Each row was made from one path, in order. Every step used is in the known rows, and no mark comes twice. Write each row's path.
(in the rows, 128 means zero)
Known rows:
D, J: [115 114 151 139 112 141 133 142 142 111 149 139 131 127 139 118 118 119
 142 170 130 144 149 125 122 106 126 119 134 127 135 115 119 132 147 103
 136 106 115 143 130 112 133]
D, Z, L, J: [119  89 108 111 164 143 127 172 113 161 134 142 157 169 142 108  92 109
 150 134 100 150 129 128 122 102 182 133 154 123 162  76  83 109 126  92
 147 104 110 147 146 119 137]
J, T, V, D, Z: [170 141 108 167  88 180 110  98 150 128 115  96 124 109 122 122 100 108
 110 106  98 133 124 122  97 142 146 112 162 112 148 111 134 124 119 137
 147 129 135 172 183 143 162]
K, R: [106 133  97 122 136 146 114 154 159 148  95 127 128 142 124 123 134 149
 115 120 127 146 134 126 135 131 126 124 115 149 111 130 119 136  96 119
 125 118 133 124 111 125 128]
K, T, J, D: [136 165 121 154  97 163 136 146 113  95  90 112 149 133 111 133 118 131
 120  93 167 140 101 125 110 145 180  96 130  86  93 145 164 130  97 112
 132 120 118 167 144 148 111]
T, V, D, J: [151 136 155 177 108 177 150  97 177 139 171 149 111 125 161 126  99 108
 119 146 122 133 123 116  98 135 131  95 146 116 151 131 151 120 142 111
 138 103 106 178 159 114 121]
J, T: [138 138 108 144  94 131 109 126 127 110 119 109 140 107 114 124 126 131
 125 125 135 113 148 129 129 125 133 125 134 143 125 118 128 138 144 137
 133 116 134 140 138 145 148]
T, V, L, K, R: [122 106 118 116 131 229 135 135 193 135 115 128 126 173 134 103  80 123
 108  91 154 128 109 113 118 136 139  92 149 116 152 141 125 133  96 118
 121  98 115 141 116 119 109]
K, D, J, T, V: [151 143 140 178  85 156 126 122 149  95 138 122 121 105 153 112 110 100
 113 153 148 126 170 116 105 134 137 106 115 109 140 129 180 124 147 106
 152  69 103 183 147 155 134]
L, J, D: [148 132 101 151 146 158 135 168 126 124 140 120 165 139 127 117 109 117
 113 146 121 130 104 128 113 121 177 115 147 136 123 127 130 135 139 120
 131 112  95 162 177 140 104]
R, Z, D, J, T, V: [156 139 132 168  94 152  76 104 154 138 150  97 118 106 122 101  92 158
 121 186 121 139 168 128 103 130 119 111 106 144 166  83 154 146 133 150
 175  76 120 182 154 139 160]
Z, T, V, R, J, D: [127 191 107 178  84 200  73 120 170 143 139 123 126 114 118 152 115 155
 102 119 173  85 107 138  83  92 161  72 140 123 149 153 181 140  97 146
 162 112 100 185 118  99 106]
D, J, T, V, R: [145 132 140 174  67 188 129 109 193 103 137 164 125 104 149 135  91 126
 118 156 146 110 151 122  99  96 127  91 159 132 146 117 156 129 141 130
 136  83 103 177 117  89 159]
L, K, R, J, D, Z: [119 144  84 110 119 233  79 206 129 109 101  79 156 159  65  78 126 122
 118 133 131 154 114 131 110 111 187 109 145 151 122 156 118 161  62 109
 143 134 128 125 168 122 126]
V, D, J: [134 119 136 173 103 127 139 122 162 125 164 149 131 126 135 119 108 117
 122 169 118 142 127 120 114 116 134 123 142 139 143 109 117 123 137  99
 133 111 117 171 163 110 122]
L, V, D, J, T: [180 148 120 185  87 161 127 101 157  91 186 113 148  99 145 115 118 104
 114 166 129 117 151 133 121 124 164 118 161 157 155 113 135 154 166 102
 141 107 103 186 219 144 155]
L, K, R, Z, D, J: [123 113 100 123 158 178  82 172 158 161 140 126 136 161  93  66 108 175
 136 189 130 167 140 118 141 104 136 136 100 176 160 103 104 151  65 103
 162  87 124 149 152 119 133]
L, V, R, J, D, Z: [161 160 106 145  96 192  92 140 141  76 146 105 160 132 103 122 132 104
 107 154 127 130 119 151  93 109 201 101 164 141 139 128 166 163 102 114
 144 142  93 161 187  98 151]
V, D: [147 134 115 159 119 118 135 107 149 142 145 135 128 126 118 127 116 127
 112 126 122 130 111 122 118 129 131 127 141 145 136 123 123 122 114 122
 120 133 132 159 154 124 118]
L, K, D, J: [138 114 135 140 131 158 145 160 117  95 162 148 139 149 132  72 115  95
 139 152 163 138 137 101 131 112 144 132 119 118 150 147 132 114 109  65
 140  97 100 150 168 134 105]
J, T, V, R, Z, D: [169 153 101 173  98 127  75  84 178 158 129 130 119 113 102 118  94 182
 101 150 130 114 133 132 105 127 123 119 111 158 164  85 163 135  87 176
 153  93 119 184 129 119 165]
D, Z, T, V, L, K: [119  96 126  96 132 252 110 123 144 139 121  93 144 154 142 104  70 103
 150 103 142 110 111 111 113 109 163 102 171  61 195 112  94 122 103 109
 179 120 117 146 146 127 123]
R, Z, L: [111 122 125 136 139  76  97 136 133 163 165 134 122 135 133 124 114 170
 144 133 121 137 148 142 123 129 150 154 129 140 161  98 113 125  97 127
 137  95 138 159 109 134 136]
D, J, T, V, L, K: [151  90 148 144  65 218 140 115 166  80 153 116 145 134 141  94  58  94
 129 138 159 103 148 113 100 109 138  81 176 108 174 117 126 139 157 112
 142  80 106 170 153 125 131]
J, T, V, L, K, R: [137 113  98 130  93 233 120 130 189 119 105 105 137 144 122  97  75 127
 100  93 155 114 130 115 117 136 146  87 152 133 146 138 124 143 106 128
 124  89 121 148 124 135 128]
Z, R: [113 148 112 122 169 116 111 137 116 132 140 144 109 132 121 115 131 155
  86 147 143 107 140 129 128 111 133 146 103 116 149 114 129 127 120 137
 142 115 117 137 126 130 128]
R, Z: [126 119 135 137 155 108 102 132 127 121 143 107 117 121 104 119 126 157
 137 159 114 147 136 140 128 140 119 151 123 136 135 115 125 145  96 131
 129 115 131 143 128 139 143]
K, D, J, T: [137 134 125 172  81 110 117 142 129  80 137 121 145 105 135  97 124 109
 119 165 146 129 176 112 122 118 146 130 115 131 132 106 137 125 140  93
 146  80 110 176 154 151 136]
Z, L, V: [143 143 124 122 127 124 128 113 132 150 189 144 140 145 176 132 128 131
 128 100 141 111 136 137 136 134 184 125 141 132 162 117 135 119 145 117
 138 113 114 153 149 135 132]
J, T, V, L, K: [158 102 123 136  79 206 137 101 158 100 141 105 136 137 122 106  67 102
 119  94 154  91 128 117 106 130 145  91 168 109 165 130 131 133 140 137
 129 101 118 155 145 141 128]
K, T, V: [132 161 162 128  93 212 150 103 145 118 107 110 107 122 126 144 128 118
 115  92 153 121 134 119 121 167 133  89 122  87 111 141 168 116 103 117
 140 122 114 138 100 149 141]
T, V: [142 140 146 135 128 167 143 102 147 140 132 128 105 127 150 136 114 119
 119 106 134 126 120 128 113 148 126 103 131 106 138 147 166 125 133 143
 130 121 116 138 123 131 128]
V, D, J, T: [150 134 119 187  63 135 118 121 160 102 157 130 140 103 119 114 107 121
 120 165 123 122 150 123 111 108 141 120 151 154 142 100 117 130 149 110
 136 101 125 185 173 132 140]
R, Z, L, K, D: [129 125 117 136 155  95 110 153 104 143 182 140 134 160 123  80 111 150
 143 113 152 136 132 120 128 125 171 163 116 129 173 130 124 105  56  97
 137  85 124 170 129 156 106]

Which path is each row?
[147  94 148 120 119 198 153 106 157 115 145 125 128 159 136 106  70  96
 121  90 152 112 103 115 107 139 140  93 161  98 169 143 133 123 128 124
 128 110 112 147 131 123 107]
T, V, L, K
[141 135 114 153  71 137  97 125 136 135 134 118 148 114 123  94 105 133
 123 180 129 129 173 116 124 107 131 111 109 158 149  86 117 132 159 136
 167  93 131 163 154 125 150]
Z, D, J, T
[136 104  88 128 137 146 102 167 114 140 126 126 160 147 123 102  86 112
 148 135 106 128 149 131 124  99 190 127 160 142 158  72  85 114 135 109
 152  96 116 156 151 134 155]
D, Z, L, J, T
[ 83 150  85 133 172 148  58 158 155 174 109  96 128 119 109 126 134 207
 134 150 134 139 144 137 145 119 132 150 109 140 140 107  99 151  54 116
 166 101 136 148 105 143 135]
K, R, Z, T
[136  83 128 115 112 166 141 134 136 102 145 130 145 162 114  98  85 108
 128 119 148 115 112 118 123 120 139 114 154 125 159 125  97 126 126 110
 121 119 124 134 137 116 112]
V, L, K
[134 131 120 119  90 198 140 139 116 148 141 131 143 160  99  99 111 106
 139  75 139 126 114 108 133 126 195 127 161 116 156 110  75  87  49  84
 146 134 139 155 152 138 143]
V, D, Z, L, K, T
[155 107 124 152 112 193 150 134 165 122 150 117 152 157 158 120  64  96
 100 129 133 122  94 127  84 148 176  76 167 106 139 108 146 131 150 130
 134  90  81 192 157 132  99]
T, V, L, J, D
[123 149 118 140 122 208  75 121 160 139 108 122 114 129 105 142 107 137
 134 137 144 109 132 138  93  89 147  84 140 101 168 120 153 129  84 119
 175 122 106 152 109  89 144]
D, Z, T, V, R, J
[141 140 116 122 138 117 126 130 105 135 159 124 145 150 175 106 131  98
 130 107 125 142 143 125 133 144 209 145 122  97 167 100 130 110 108  81
 156 104 107 154 174 150 144]
K, D, Z, L, V
[145 138 150 161  78 187 125 116 163 103 142 122 120 104 152 125 101 110
 131 146 136 113 161 124 104 123 129  93 145 120 145 129 153 137 168 126
 149  92 112 165 141 134 149]
D, J, T, V
[122 170 115 131 115 224  88 133 124 162 105  93 141 114 158 139 117 123
 125 104 114 118 106 124  98 120 180 107 152  71 153 128 137 128 114 145
 192 129 125 167 163 141 133]
J, D, Z, T, V
[122 126 104 105 108 186 114 183  98 152 150 132 165 156 138  95 106 111
 147  79 124 127 100 119 116 102 213 142 168 121 158 125  96 118  98 126
 150 129 136 151 166 124 125]
J, D, Z, L, K
[149 172 126 172  77 184 107 125 172 114 138 142 118 122 109 140 112 128
  93 122 155 114 104 144  76 117 154  77 147 137 129 155 198 145 106 148
 126 119  99 178 123  86 114]
T, V, R, J, D
[151 162 131 160  81 184  99 108 149  94 130  87 111 105  89 125 115 123
 115 131 152 113 157 145  98 137 126  73 129 140 138 151 181 144 142 141
 137 112 122 151 141 144 138]
R, J, T, V
[130 109 111 131 155 116 136 154 130 166 158 161 145 163 153 121  93 129
 135 125 129 127 123 127 129 109 171 120 139 145 155  98 102 106 140 103
 132  91 104 154 135 121 113]
Z, L, J
[175 158 113 188  87 160 126  80 166 137 137 114 119  98 129 136 102 122
 100 105 122 109 115 124 105 145 134 101 150 127 142 131 158 122 137 149
 133 116 131 177 164 148 135]
J, T, V, D
[124 137  82 129 165 200  93 188 104 144 116  95 174 134 126 111 111 118
 136 148 109 131 105 122 116  96 201 127 158 107 147  90  94 134 115 104
 188 118 102 165 183 139 128]
L, J, D, Z, T
[158 118 134 144  68 211 112 113 153  73 147  83 125 145  82  94  71  99
 113 115 174  93 143 131  87 131 138  59 155 125 168 143 152 146 134 126
 130 100 110 153 145 135 121]
R, J, T, V, L, K
[130 124 101 157 158 114 102 173 125 153 180 128 154 148 133 108  96 160
 126 147 120 138 117 141 108 127 199 140 146 152 150  94 117 134 104 126
 140  83 110 194 159 141 109]
R, Z, L, J, D
[123 129  94 134 115 130 102 173 101 152 107 140 161 164 156 124  80 135
 151  85 115 154  97 128  94 113 209 122 155  85 143 117 122 112 121 122
 145 110 137 170 158 115 112]
T, J, D, Z, L
[104 147 118 137 164 120  71 129 126 153 146  97 127 109 112 130 128 182
 148 156 133 124 139 138 135 118 130 150 122 124 157 106 115 144  85 123
 171 112 128 154 123 148 133]
R, Z, T
[153  85 101 151 109 127 125 140 152  90 131 109 168 138 117 104  72 106
 113 162 136 120 144 128 114 118 151 100 158 141 145  72 100 140 161 108
 124  86 102 163 153 140 129]
V, L, J, T
[123 148 135 187 137 172  92 101 174 159 181 119 109 110 145 129  98 161
 138 169 124 132 136 126 105 121 132 120 145 114 181 104 135 133 101 106
 178  88 113 206 149 130 131]
R, Z, T, V, D, J
[128 119 133 146 126 106  88 131 139 147 157 120 126 130 115  93 108 164
 141 213 112 158 153 127 121 124 118 135  99 151 158  75 120 143 110 126
 168  91 127 163 150 117 142]
R, Z, D, J
[117 123  99 105 155 197 126 170 148 139 115 131 141 156 109  94 124 141
 124 106 150 140 115 113 145 112 138 126 129 152 132 152 111 134  78 110
 124 126 128 107 131 130 121]
L, K, R
[138  79 115 108 129 153 129 152 110  86 120 109 148 174 119  67  82  80
 124 128 135 143 120 103 118 132 170 136 144  87 161 106  95 114  88  77
 144 111 117 144 161 138 115]
V, L, K, D, Z
[148 151 143 138  86 222 143  95 145 126  99 103 115 128 115 132 120  95
 117  91 113 142 120 112 106 169 155  94 147  83 123 117 130 105  75 108
 148 139 125 155 144 143 158]
K, T, V, D, Z
[139  67 117 136 145 135 142 139 153 108 137 132 151 170 127 109  73 106
 116 160 126 133 124 127 111 118 149 104 150 125 147  87 103 131 146  93
 122  96  94 156 137 122 115]
V, L, J
[158 142 132 195  64 155 130 113 177  84 138 161 124 106 153 118  97 115
 104 152 156 115 159 115  97 108 140 111 126 119 144 115 179 113 126 108
 139  68  88 200 124 108 141]
K, D, J, T, V, R
[132 127 116 153  81 134 128 164 115 113 175 150 151 141 146  78 100 112
 136 126 172 110 161 106 128  95 182 135 130 140 174 115 113 101 128  83
 150  67 116 179 152 140 116]
Z, L, K, D, J, T
[127 137  86 138 175 121  88 155  96 132  88 117 145 144 143 112  96 132
 153 111 141 154 113 111 116 112 170 135 111  54 159 115 128 108  88  73
 176 106 118 162 160 145 113]
K, D, Z, T, J
[143 159 125 153  76 203  91 138 158 106 113 123 119 134  99 126 109 109
 108 134 125 127 111 141  71 114 169  81 157 116 133 136 175 142  94 142
 142 125 106 169 139  90 139]
T, V, R, J, D, Z
[139  98 137 118 106 183 154 134 131  75 106 126 157 174 100 102  69 111
 137  89 191 135  99 111 120 136 157  85 146  72 142 134 124 121  90  78
 120 113 112 149 126 129 102]
V, L, K, T, J
[130 169 129 139 133 204 127 105 142 131 112 118  92 128 108 125 121 126
  65 104 132 121 137 114 107 154 155 118 123  72 141  95 132 108  61 119
 162 128 110 162 143 141 156]
K, T, V, D, Z, R
[161 146 129 166 116 164 145  80 168 154 146 139 108 120 139 138 105 120
 110 100 119 128 103 120 105 155 132 109 139 116 143 137 158 116 123 136
 126 123 124 165 154 129 125]
T, V, D
[121 157  85 147 100 154  71 157 160 104  94  86 128 117  68 112 136 155
  99 151 150 135 171 143 122 119 132  94 108 176 110 133 138 160 103 122
 129 105 134 136 119 135 142]
K, R, J, T
[178 149 111 155 137 139 145  90 148 131 184 124 137 120 146 130 131 112
 106 122 129 124 109 131 127 151 154 126 147 137 147 132 148 132 131 110
 121 139 111 161 201 138 133]
L, V, D
[110 156  89 124 114 177  72 159 101 147 106  85 165 116 140 126 132 136
 132 125 115 125 116 127 117 106 186 134 153  96 140 107 100 135 109 132
 189 139 133 152 159 142 134]
J, D, Z, T
